Every row comes from one small tree of marks. The marks that hang from a mark follow it in brackets, in the order of their numbers. Every link used is in the known rows. Which tree was each row made from?
Known rows:
z_226(z_927): [-2.46  0.24 -0.31  2.34 -0.53  0.11  1.24  0.55 -0.08 -1.47 -1.30  0.73
  1.14  0.46 -0.39 -0.49  1.94  1.15  0.41  0.30 -0.82  2.06 -0.28 -2.78
  0.56 -1.38 -0.74]
z_226(z_927(z_563(z_537))): [-1.46  2.31  3.68  3.42 -0.61 -4.91  0.79  2.04 -0.72 -2.51 -2.08  0.07
  0.69 -0.85  0.02  0.59  2.48  1.96  0.68  2.27 -0.71  3.11 -2.06 -5.10
  3.06 -1.16 -0.23]
z_999(z_563(z_927)): [-1.89  1.80 -1.23  0.53 -1.38  0.02  3.24  2.71  1.07 -0.09  0.21  0.84
 -2.06 -1.49 -1.14 -0.96 -0.27 -0.03 -2.81  0.26 -0.97  3.47  0.03 -2.18
  0.99 -1.30 -0.24]
z_828(z_563): [-2.38  0.94  0.79  1.44 -1.23 -0.64 -0.18  0.96  1.63  1.04 -0.25 -0.22
  1.77  0.96 -0.93  0.49 -0.88  1.07  0.98 -1.36 -0.75  2.33  0.93 -2.20
  0.21 -0.53 -0.32]
z_563(z_927 z_999(z_226)): [-1.81  2.88 -2.14 -1.37 -1.27  3.52  3.36  3.35  1.59  1.30 -0.74 -2.24
 -0.47  0.43  1.17 -2.20  0.34 -1.80 -1.91  0.41 -1.62  4.21  0.97 -0.47
  1.07  0.38 -0.41]
z_999(z_226 z_563(z_537 z_828 z_927)): [-0.96  3.24  2.36  1.21 -1.57 -0.82  3.86  2.83  0.97 -2.14  1.20 -0.43
 -2.03 -2.66 -2.55 -0.53  0.57 -1.14 -2.26 -3.61 -1.41  4.22 -0.58 -2.27
  4.01  1.77 -0.35]
z_226(z_927(z_563(z_537(z_367)))): [-1.78  2.77  4.65  5.73  0.36 -4.75  1.09  1.84  0.10  0.33 -1.14  0.15
  0.58 -0.84 -0.74  1.01  3.57  2.43  0.78  3.85 -0.60  2.00 -0.50 -4.60
  5.84 -2.71 -0.10]
z_563(z_537 z_828 z_927): [-3.10  2.61  5.17  3.41 -0.77 -4.25  1.72  3.21  0.70 -3.24  0.45  0.40
  0.35 -1.87 -1.25  0.38  0.19  0.14 -0.48 -0.40 -1.22  4.01 -1.14 -1.90
  1.15  1.50 -1.23]
z_563(z_537 z_828 z_927(z_226)): [-2.49  2.93  4.65  2.00 -0.93 -3.43  3.24  2.39  0.87 -4.90  0.55 -1.96
  0.43 -1.01 -1.16  0.44  0.37  0.54 -0.41 -2.04 -1.22  3.12 -0.05 -2.09
  4.52  0.91 -1.27]
z_828(z_563(z_537(z_367) z_927(z_226) z_999)): [-2.59  6.28  3.10  1.68 -0.04 -2.64  2.89  3.18  2.98  0.75  0.11 -3.45
 -0.19  2.42  0.26  0.85 -1.13  0.66  0.58  3.12 -1.24  2.72  2.54 -3.10
  5.59 -1.10 -0.84]
z_563(z_828 z_999): [-2.91  2.29  1.96  0.22 -0.55 -2.17  1.28  2.02  1.05 -0.56  0.60  0.27
  1.94  0.24 -1.33 -0.61 -0.48  0.58 -1.54 -1.49 -1.39  3.19 -0.69 -2.05
  1.02  0.41 -0.87]
z_226(z_927(z_563)): [-1.61  0.69  0.19  3.30 -0.81 -3.05  1.38  1.52 -0.47 -1.14 -1.77  0.72
  0.48 -0.17 -0.24 -0.29  2.66  2.25 -0.15  1.91 -0.71  3.10 -0.96 -4.32
  2.13 -2.30 -0.55]
z_563(z_537(z_367) z_828 z_927(z_226) z_999): [-2.98  5.93  5.07  2.10  0.50 -4.12  3.77  3.30  2.21 -1.18  1.23 -2.54
  0.05  0.19 -1.06  0.06  0.44  0.64 -0.75  1.62 -1.46  3.13  1.21 -2.09
  7.93 -0.25 -1.14]
z_828(z_563(z_537(z_367) z_927(z_226))): [-2.29  4.06  3.76  3.74 -0.48 -2.54  2.63  2.09  2.59  0.13  0.04 -2.84
  0.05  0.93 -0.77  1.41 -0.28  1.28  1.13  1.10 -1.08  1.99  2.54 -2.04
  6.50 -1.36 -0.57]
z_563(z_537(z_367) z_828): [-2.91  3.09  6.44  4.43  0.41 -4.85  0.11  1.43  1.12  0.28  1.70  0.41
  2.49 -2.03 -2.98  1.00  1.46  1.34  0.91 -1.06 -0.79  1.86 -0.15 -2.08
  5.63  0.11 -0.25]
z_537(z_367 z_563(z_927)): [-3.70  3.12  2.28  4.37 -1.17  0.38  2.23  2.58  2.35  1.38  1.72  0.20
 -0.41  0.30 -0.91  0.31  1.93  1.78 -0.31  4.33 -0.16  2.15  1.49 -1.00
  6.14 -2.25 -1.02]
z_367(z_537(z_563)): [-2.39  3.38  1.61  0.19 -3.22 -3.39  0.65  1.64  1.15  2.97  1.51  0.86
  1.85  0.01 -0.66  0.61  1.86  1.51  1.31 -1.16 -0.38  1.65 -1.37 -2.04
  3.48 -0.43 -0.34]
z_537(z_367 z_563(z_828 z_927 z_999(z_226))): [-3.43  5.08  1.32  2.11 -0.87  1.87  3.86  3.17  2.92  1.83  3.20 -1.70
 -0.39  1.73 -1.57 -0.68  1.88  0.04 -1.40  1.15 -0.95  3.49  1.35 -0.59
  8.01 -0.01 -1.48]
z_537(z_367): [-2.48  1.50  1.39  3.22 -0.14 -0.38  0.42  0.99  1.38  2.95  0.25  0.22
  2.00 -1.07 -1.53  0.02  1.40  1.43  0.31  0.68 -0.55  1.02  1.53 -0.75
  3.90 -1.97  0.20]

Which tree is each row?
[-2.36  5.51  4.27  2.23 -0.09 -0.89  2.99  3.56  2.08  0.77  1.22 -1.71
 -0.08 -0.42 -1.22 -0.76  1.08 -1.03 -0.91  0.17 -1.72  3.93  0.74 -0.65
  6.24  1.07 -0.62]  z_563(z_537(z_367) z_828 z_927 z_999(z_226))
[-2.39  3.89  3.23 -0.23 -0.58 -3.47  0.03  2.51  1.65  0.35 -0.42 -1.38
  1.17  1.54  0.18  1.20 -2.20  0.43  0.74  1.16 -1.18  3.18 -0.09 -4.37
  0.11  0.73 -0.23]  z_828(z_563(z_537 z_999))
[-0.72  4.07  3.70 -0.34 -0.61 -3.97  1.79  3.09  0.76 -1.09  0.29 -1.56
  0.78 -1.25 -1.17 -0.26  1.08  0.36 -1.16 -2.18 -1.54  4.50 -1.60 -3.65
  5.02  1.57 -0.20]  z_927(z_563(z_537 z_828 z_999(z_226)))
[-1.70  4.65  4.62  1.77  0.22 -4.86  0.67  3.50  1.28  3.04 -0.50 -0.65
  0.67 -0.71 -0.19  0.88  0.99  1.63 -0.41  4.47 -0.91  2.88 -0.31 -3.79
  5.87 -1.81  0.45]  z_927(z_563(z_537(z_367) z_999))
[-3.50  3.72  6.14  5.60  0.28 -4.36  1.61  2.99  1.63 -0.30  1.14  0.59
  0.48 -1.66 -2.05  0.24  1.36  0.63  0.05  1.16 -1.04  3.02  0.19 -1.21
  5.25  0.19 -0.99]  z_563(z_537(z_367) z_828 z_927)
[-2.43  5.04  6.24  5.01  0.64 -7.04  1.70  2.73  0.67 -0.42  0.07  0.53
  0.42  0.43 -1.67  0.47  2.56  2.02  0.11  3.34 -1.15  3.48 -1.58 -4.81
  6.51 -1.45 -0.99]  z_226(z_927(z_563(z_537(z_367) z_828 z_999)))
[-1.90  3.56  2.11  1.15 -0.27 -1.31  2.44  1.72  0.22 -2.28 -0.09 -1.33
  1.25  0.45 -1.10 -0.55  2.22 -0.84 -0.03 -2.14 -1.56  3.64 -1.28 -3.43
  2.92  1.74 -1.01]  z_563(z_537 z_828 z_999(z_226(z_927)))
[-1.62  2.37  6.05  3.15 -0.45 -7.47  0.16  2.51  0.07 -2.52  0.08  0.50
  1.47 -2.55 -1.82  0.87  1.11  2.13 -0.24 -1.29 -0.88  3.56 -2.33 -3.69
  3.65  0.58 -0.25]  z_927(z_563(z_537 z_828))
[-2.35  4.51  3.43  3.52  0.39 -1.82  2.45  1.36  1.06  0.37  0.67 -1.36
  1.27  0.39 -1.87 -0.41  3.06 -0.11  0.54 -0.86 -1.51  2.50  0.32 -2.43
  6.16  0.06 -0.74]  z_563(z_537(z_367) z_828 z_999(z_226(z_927)))
[-1.15  1.93  1.68  0.86 -1.03 -4.32  2.13  1.20  0.33 -3.34  0.36 -1.40
  1.60 -0.97 -2.07 -0.02  1.42  2.85 -1.19 -3.46 -0.92  2.83 -0.41 -2.67
  6.24 -0.77 -0.83]  z_927(z_226 z_563(z_828))
[-0.66  2.60  2.30  0.29 -1.15 -1.67  2.36  1.15  0.61 -1.02  1.64 -0.74
  0.14 -2.91 -3.31 -0.15  1.07 -0.01 -1.54 -6.36 -1.17  2.86 -1.11 -2.61
  4.21  1.77  0.21]  z_999(z_226 z_563(z_537 z_828))
[-0.75  2.69  3.39  0.68 -0.89 -4.98  1.38  2.06  0.17 -2.70 -1.12 -2.57
  1.08 -1.48 -0.27  1.19  1.17  2.49 -0.38 -0.18 -0.76  2.13 -0.75 -4.24
  5.84 -1.20  0.24]  z_927(z_226 z_563(z_537))
[-3.10  6.40  1.92 -1.03 -2.91 -3.76  4.51  3.65  2.34 -0.21  2.55 -1.34
 -0.02  1.92 -0.67 -0.48  1.04  0.60 -0.64 -1.22 -1.24  3.60 -0.67 -2.13
  5.99  0.41 -1.92]  z_367(z_537(z_563(z_828 z_927(z_226) z_999)))
[-1.82  4.35  5.25  0.92 -0.55 -7.48  1.01  3.56  0.62 -1.34 -0.14  0.15
  1.05 -1.05 -1.05  0.56  0.19  1.70 -1.37  1.00 -1.33  4.39 -2.20 -4.69
  3.56  0.78 -0.69]  z_927(z_563(z_537 z_828 z_999))
[-2.94  4.31  3.16  0.93 -0.91 -2.57  1.73  4.03  2.15 -0.28 -0.57 -1.18
 -0.34  1.62  1.23  0.48 -2.54 -0.58  0.00  3.00 -1.45  4.53  0.05 -3.30
 -0.58  0.58 -0.83]  z_828(z_563(z_537 z_927 z_999))
[-1.75  2.14 -2.62 -0.16 -0.64  2.45  2.65  1.16  0.48  0.46 -1.20 -1.82
  0.73  1.42  0.52 -1.64  2.11 -0.91 -0.73 -0.85 -1.40  2.56  0.25 -2.24
  1.40 -0.53 -0.44]  z_563(z_999(z_226(z_927)))
[-1.42  4.26  4.68 -0.27 -0.43 -7.43  2.24  2.98  0.62 -3.46  0.13 -2.57
  1.01 -0.33 -0.88  0.81  0.10  2.09 -1.23 -1.04 -1.33  3.66 -1.65 -4.91
  5.93  0.13 -0.77]  z_927(z_226 z_563(z_537 z_828 z_999))
[-2.16  2.49 -0.62  1.15 -0.50 -0.12  2.87  0.98  0.60 -1.27  0.34 -1.02
  1.13  1.26 -1.16 -1.69  2.30 -0.59 -0.59 -3.33 -1.65  3.28 -0.15 -2.15
  2.04  0.41 -1.12]  z_563(z_828 z_999(z_226(z_927)))
[-1.34  3.48  2.72  3.95 -0.09 -2.06  3.12  0.41  0.78 -0.12  1.66 -0.26
 -0.23 -1.61 -4.19  0.01  3.64  0.65 -0.25 -3.78 -1.08  1.82 -0.26 -3.34
  7.71 -0.43 -0.10]  z_999(z_226(z_927) z_563(z_537(z_367) z_828))
[-2.82  4.26  5.28  4.03  0.13 -3.88  3.07  2.18  1.75 -2.09  1.25 -1.70
  0.32 -1.28 -1.86  0.47  1.27  1.09  0.10 -0.26 -1.09  2.01  1.31 -1.68
  8.10 -0.24 -0.88]  z_563(z_537(z_367) z_828 z_927(z_226))
[-2.57  4.59  4.16  1.23  0.39 -2.60  0.52  2.51  1.49  2.72  0.11 -0.82
  1.63 -0.58 -0.31  0.77  0.30  0.68  0.29  3.41 -0.88  2.08  0.35 -2.54
  3.79 -1.10  0.21]  z_563(z_537(z_367) z_999)
[-4.48  5.25  3.06  3.10 -0.47 -1.33  3.32  3.55  2.89  0.89  3.02 -0.02
 -0.39  1.97 -1.64  0.21  0.89  1.36 -1.39  3.57 -0.74  3.52  0.65 -1.49
  6.63 -0.96 -2.02]  z_537(z_367 z_563(z_828 z_927 z_999))
[-3.76  2.64  4.49  4.06 -0.49 -2.37  1.02  1.16  2.01  1.03  3.45  0.73
  1.86 -0.07 -3.26  1.03  2.01  2.83  0.35 -0.16  0.02  1.42  0.61 -1.52
  7.48 -1.39 -1.08]  z_537(z_367 z_563(z_828))
[-3.09  4.49 -1.23 -1.04 -1.53  0.43  4.07  3.23  2.09 -1.86  0.97 -3.31
 -1.01  2.61  1.24  0.13  0.05  1.21 -1.58  3.23 -0.68  3.02  1.10 -2.70
  4.85 -1.25 -1.56]  z_537(z_563(z_927(z_226) z_999))
[-1.51  3.45  1.17 -1.24 -0.67 -4.85  2.68  2.32  0.88 -2.35  0.28 -1.95
  0.83  0.52 -1.40 -0.29  0.43  2.26 -1.87 -1.57 -1.33  3.38 -0.57 -3.63
  5.50 -0.84 -0.99]  z_927(z_226 z_563(z_828 z_999))
[-3.64  3.61  2.05 -0.21 -1.31 -2.68  1.63  2.31  1.66 -0.84  2.55 -0.15
  1.35  1.43 -1.54  0.44  0.07  1.82 -1.03  0.14 -0.70  3.02 -1.05 -2.92
  3.94  0.32 -1.56]  z_537(z_563(z_828 z_999))
[-2.66  1.97  1.44  1.33 -0.95 -1.45  3.72  1.95  1.19 -3.62  0.61 -1.38
  0.12 -0.34 -1.40 -0.78  0.57  0.81 -1.14 -2.91 -1.37  3.07  0.82 -1.36
  4.11 -0.13 -1.54]  z_563(z_828 z_927(z_226))
[-2.56  6.28 -0.08 -2.31 -3.47 -1.59  4.20  3.84  2.13  1.56  1.13 -2.34
 -0.50  1.96  1.11 -0.59  0.62  0.29 -0.37  1.39 -1.09  2.94  0.22 -2.13
  4.86 -0.99 -1.19]  z_367(z_537(z_563(z_927(z_226) z_999)))
